Each row comes from the steps of one path. Every step used is in the known rows, and no mark comes twice. Write the path behind each row, first mark first.
In the rows, 128 means zero.
Known rows
dege/ludap: [143, 137, 156, 128, 116, 126, 145, 134, 132, 137, 128, 128,  96, 118, 141,
 134, 128, 122, 152, 156, 108, 119, 125, 121]
nibak/fazemi: [150, 124, 136, 108, 112, 120, 147, 139, 132, 111, 142, 125, 133, 115, 119,
 135, 124, 106, 134, 162, 112, 118, 136, 127]
nibak/fazemi/kise: [157, 122, 128, 104, 115, 119, 139, 140, 128, 120, 129, 113, 123, 119, 133,
 138, 119, 109, 132, 165, 105, 121, 132, 122]
ludap/dege/sesef/tivam: [136, 138, 152, 108, 120, 115, 141, 125, 135, 126, 135, 116, 142, 104, 144,
 101, 128, 128, 173, 159, 107, 122,  97, 112]
dege/kise/tivam: [141, 134, 139, 110, 117, 119, 145, 119, 126, 120, 155, 127, 143, 113, 155,
 132, 130, 130, 155, 154, 126, 118, 109, 133]
dege/sesef/tivam/kise/fazemi/nibak: [129, 135, 166, 100, 122, 122, 131, 114, 124, 118, 138, 138, 145, 109, 165,
 104, 130, 128, 146, 154, 111, 122, 103, 141]
nibak/fazemi/ludap/dege/sesef: [135, 122, 136, 109, 113, 125, 146, 152, 138,  93, 145, 118, 153, 113, 116,
  95, 127, 123, 152, 173, 102, 128, 131, 112]
dege/kise/tivam/sesef/fazemi/nibak: [140, 123, 162,  95, 114, 116, 147, 109, 127,  82, 143, 136, 134, 106, 154,
 117, 131, 147, 154, 157, 114, 103, 124, 133]
sesef/dege/ludap/fazemi: [133, 136, 150, 135, 106, 128, 154, 141, 138, 115, 129, 121,  88, 112, 141,
 123, 121, 140, 158, 164,  60, 107, 111, 112]
ludap/dege/sesef: [138, 138, 148, 101, 120, 118, 143, 141, 136, 128, 129, 118, 149, 112, 145,
  97, 130, 124, 161, 157, 104, 127, 115, 113]
tivam/sesef/dege/ludap: [141, 131, 169, 123, 113, 134, 138, 134, 131, 103, 139, 123,  84, 111, 158,
 107, 131, 144, 168, 152,  52, 110, 107, 124]
sesef/tivam/kise/dege/ludap: [128, 128, 173, 138, 123, 127, 140, 117, 122, 140, 153, 131,  99, 109, 154,
 115, 128, 135, 188, 158,  95, 126, 104, 152]
tivam/sesef: [148, 129, 166,  96, 107, 120, 136, 138, 131,  91, 135, 128, 130, 117, 144,
 117, 133, 111, 142, 144, 109, 115, 125, 135]
dege/kise: [143, 140, 140, 101, 113, 120, 139, 141, 126, 112, 136, 130, 135, 115, 140,
 129, 131, 128, 137, 152, 125, 122, 105, 126]
tivam/kise/dege/ludap: [129, 128, 171, 131, 122, 129, 142, 133, 124, 139, 149, 134, 104, 116, 155,
 111, 130, 131, 177, 156,  90, 131, 122, 155]
dege/sesef: [143, 141, 147, 100, 118, 123, 144, 140, 131, 127, 133, 127, 140, 116, 139,
 109, 129, 122, 140, 153, 106, 121, 119, 120]
kise/tivam/sesef/dege/ludap/fazemi: [135, 124, 164, 133, 109, 128, 151, 115, 137,  88, 146, 118,  89, 109, 162,
 109, 124, 144, 178, 158,  48,  97, 114, 125]
tivam/kise: [136, 130, 167, 101, 114, 118, 141, 140, 129, 126, 134, 129, 136, 116, 149,
 126, 131, 113, 141, 148, 123, 135, 126, 150]
dege/ludap/fazemi: [138, 135, 153, 131, 106, 121, 151, 139, 138, 116, 122, 124,  93, 116, 131,
 132, 122, 119, 143, 159, 101, 110, 128, 118]
kise/dege/sesef/fazemi/ludap: [122, 136, 151, 119, 119, 122, 158, 140, 127, 105, 149, 133, 147, 115, 125,
  91, 126, 145, 167, 169,  89, 111, 127, 125]
kise/dege/sesef/fazemi: [131, 140, 148, 113, 127, 115, 155, 128, 125, 126, 140, 130, 139, 111, 136,
  93, 126, 144, 168, 165,  82, 107, 125, 127]
tivam/sesef/dege/kise/fazemi/nibak: [139, 135, 152,  95, 109, 130, 126, 130, 123,  65, 141, 138, 137, 112, 171,
 101, 134, 150, 146, 151,  72, 105,  89, 131]
dege/kise/tivam/sesef/fazemi: [137, 126, 157, 105, 121, 110, 145, 105, 126,  85, 141, 124, 130, 103, 155,
 113, 132, 149, 158, 155, 107, 102, 120, 134]
sesef/fazemi/nibak: [140, 132, 159, 103, 111, 114, 157, 133, 134, 119, 121, 138, 135, 114, 129,
 137, 125, 124, 140, 163, 121, 111, 141, 122]
nibak/fazemi/ludap/dege/kise/tivam: [133, 116, 128, 119, 112, 121, 148, 130, 133,  84, 165, 117, 158, 110, 131,
 119, 127, 130, 165, 175, 126, 125, 121, 122]
tivam/kise/dege/ludap/fazemi/nibak: [128, 123, 171, 124, 107, 130, 150, 141, 131, 114, 141, 142, 108, 118, 143,
 114, 124, 126, 165, 161,  94, 124, 128, 148]
fazemi/ludap/dege/sesef/tivam: [128, 135, 154, 114, 112, 122, 143, 137, 136, 105, 142, 118, 152, 109, 133,
  99, 129, 131, 171, 164, 114, 127,  99, 109]

Which path is each row?
[146, 124, 161, 127, 122, 132, 137, 111, 128, 118, 140, 108,  85, 115, 186,
 114, 125, 148, 185, 158,  47, 108, 105, 125]
fazemi/kise/tivam/sesef/dege/ludap
[136, 142, 139, 106, 111, 129, 136, 132, 124,  98, 141, 139, 142, 114, 165,
 118, 129, 148, 146, 159,  88, 111,  91, 124]
sesef/dege/kise/fazemi/nibak
[125, 117, 173, 118, 115, 109, 154, 115, 139,  75, 141, 115, 145, 108, 148,
 105, 130, 133, 181, 163, 109, 110, 139, 127]
kise/tivam/sesef/fazemi/ludap/dege
[141, 134, 142, 109, 131, 110, 153, 107, 127, 141, 124, 109, 129, 112, 160,
 114, 121, 144, 160, 166,  92, 109, 128, 117]
dege/sesef/fazemi/kise/tivam
[134, 133, 151, 138, 110, 122, 153, 137, 132, 114, 139, 130, 100, 119, 135,
 118, 121, 124, 171, 162,  84, 108, 122, 130]
kise/dege/ludap/fazemi
[143, 139, 143, 102, 126, 112, 146, 130, 127, 133, 107, 112, 122, 112, 145,
 111, 122, 142, 141, 164,  90, 114, 124, 111]
dege/sesef/fazemi/kise
[131, 127, 165, 109, 118, 121, 143, 138, 123, 124, 154, 135, 144, 117, 153,
 112, 130, 119, 166, 152, 107, 132, 121, 161]
tivam/kise/dege
[133, 122, 139, 115, 115, 122, 144, 137, 137,  96, 152, 115, 149, 105, 114,
  99, 124, 127, 163, 175, 105, 123, 112, 108]
nibak/fazemi/ludap/dege/sesef/tivam
[126, 134, 152, 122, 112, 115, 141, 136, 135,  90, 132, 121, 159, 120, 152,
 117, 128, 112, 156, 161, 124, 121, 122, 123]
kise/fazemi/ludap/dege
[142, 121, 139, 114, 105, 126, 149, 151, 133,  90, 150, 127, 141, 120, 109,
 132, 124, 108, 132, 167, 122, 122, 141, 125]
nibak/fazemi/ludap
[133, 129, 155, 115, 105, 119, 148, 151, 140, 101, 137, 121, 155, 119, 133,
 121, 129, 113, 160, 161, 129, 130, 125, 120]
fazemi/ludap/dege
[137, 118, 140, 115, 107, 121, 147, 151, 139,  88, 145, 118, 150, 115, 115,
 121, 125, 110, 152, 172, 120, 128, 137, 118]
nibak/fazemi/ludap/dege
[142, 135, 134, 107, 114, 121, 145, 145, 127, 113, 132, 117, 137, 122, 145,
  97, 118, 128, 158, 161,  76, 113, 109, 124]
ludap/fazemi/kise/dege/sesef
[142, 137, 152, 105, 112, 120, 140, 128, 130, 109, 130, 140, 148, 122, 155,
 134, 128, 107, 136, 154, 126, 112, 126, 131]
kise/fazemi/nibak
[129, 124, 161, 111, 112, 117, 147, 117, 127,  63, 148, 126, 138, 108, 143,
 111, 132, 151, 156, 159, 115, 105, 122, 132]
dege/kise/tivam/sesef/fazemi/ludap
[149, 125, 124, 111, 127, 124, 135, 123, 120, 125, 153, 115, 130, 112, 136,
 102, 119, 129, 170, 172,  75, 114, 100, 125]
nibak/fazemi/kise/dege/sesef/tivam
[139, 137, 141, 103, 115, 115, 138, 141, 132, 112, 131, 121, 143, 111, 146,
 116, 131, 131, 157, 157, 125, 129, 103, 120]
ludap/dege/kise
[143, 129, 147, 116, 126, 106, 154, 107, 129, 137, 123, 110, 128, 114, 160,
 139, 120, 130, 161, 166, 109, 109, 134, 124]
sesef/fazemi/kise/tivam
[122, 139, 150, 122, 119, 118, 136, 121, 133,  96, 137, 118, 156, 109, 152,
  94, 129, 130, 169, 164, 109, 116,  97, 112]
kise/fazemi/ludap/dege/sesef/tivam
[142, 134, 152,  96, 109, 128, 131, 141, 125,  81, 146, 126, 124, 108, 155,
 101, 134, 152, 151, 149,  71, 114,  87, 129]
tivam/sesef/dege/kise
[133, 125, 173, 107, 108, 115, 148, 138, 132,  71, 129, 127, 131, 114, 126,
 113, 130, 130, 142, 157, 107, 108, 140, 127]
tivam/sesef/fazemi/ludap
[150, 129, 143, 110, 120, 116, 145, 118, 128, 138, 137, 113, 136, 122, 165,
 142, 123, 113, 160, 157, 115, 119, 123, 129]
fazemi/kise/tivam
[115, 132, 163, 110, 121, 119, 134, 137, 131,  97, 132, 121, 161, 114, 163,
  83, 133, 128, 156, 160, 108, 135, 117, 137]
tivam/kise/fazemi/ludap/dege/sesef
[136, 137, 142, 102, 114, 117, 133, 130, 130,  97, 126, 133, 154, 114, 163,
 117, 131, 129, 151, 159, 125, 120, 104, 122]
ludap/dege/kise/fazemi/nibak
[121, 128, 148, 122, 119, 109, 157, 119, 134,  96, 143, 117, 153, 106, 143,
 116, 128, 151, 177, 172, 125, 116, 120, 118]
sesef/fazemi/ludap/dege/kise/tivam
[128, 121, 174, 110, 109, 110, 148, 139, 139,  69, 123, 118, 137, 109, 133,
 101, 131, 132, 162, 161, 107, 114, 136, 120]
tivam/sesef/fazemi/ludap/dege
[130, 133, 163, 111, 120, 114, 134, 124, 125, 116, 130, 129, 140, 116, 166,
 121, 131, 113, 138, 150, 118, 125, 124, 153]
tivam/kise/fazemi
[144, 130, 163, 100, 107, 127, 138, 139, 131,  91, 143, 125, 126, 112, 154,
 108, 131, 133, 157, 148,  68, 113, 107, 130]
tivam/sesef/dege
[133, 131, 168, 100, 113, 120, 136, 128, 127, 114, 130, 141, 145, 119, 165,
 126, 130, 111, 135, 152, 127, 126, 128, 152]
tivam/kise/fazemi/nibak
[118, 127, 167, 118, 114, 115, 136, 136, 132,  92, 132, 122, 159, 117, 162,
 108, 131, 116, 157, 158, 123, 135, 124, 143]
tivam/kise/fazemi/ludap/dege
[138, 136, 145, 103, 129, 106, 145, 130, 133, 133, 101, 103, 130, 109, 151,
  98, 123, 145, 162, 169,  88, 120, 122, 104]
ludap/dege/sesef/fazemi/kise
[148, 132, 141, 110, 118, 120, 140, 139, 122, 131, 139, 121, 137, 126, 154,
 124, 122, 117, 166, 157,  99, 121, 114, 136]
fazemi/kise/dege
[125, 144, 136, 119, 110, 129, 137, 140, 123,  80, 148, 128, 144, 116, 157,
 112, 129, 151, 148, 161,  87, 113,  89, 123]
sesef/dege/kise/fazemi/ludap
[133, 141, 137, 112, 121, 111, 130, 126, 128, 100, 126, 120, 149, 110, 165,
 112, 131, 130, 154, 157, 120, 119, 100, 124]
ludap/dege/kise/fazemi
[133, 134, 165, 101, 121, 120, 136, 125, 126, 132, 141, 125, 134, 105, 148,
 104, 131, 130, 152, 152, 111, 130, 100, 139]
dege/sesef/tivam/kise
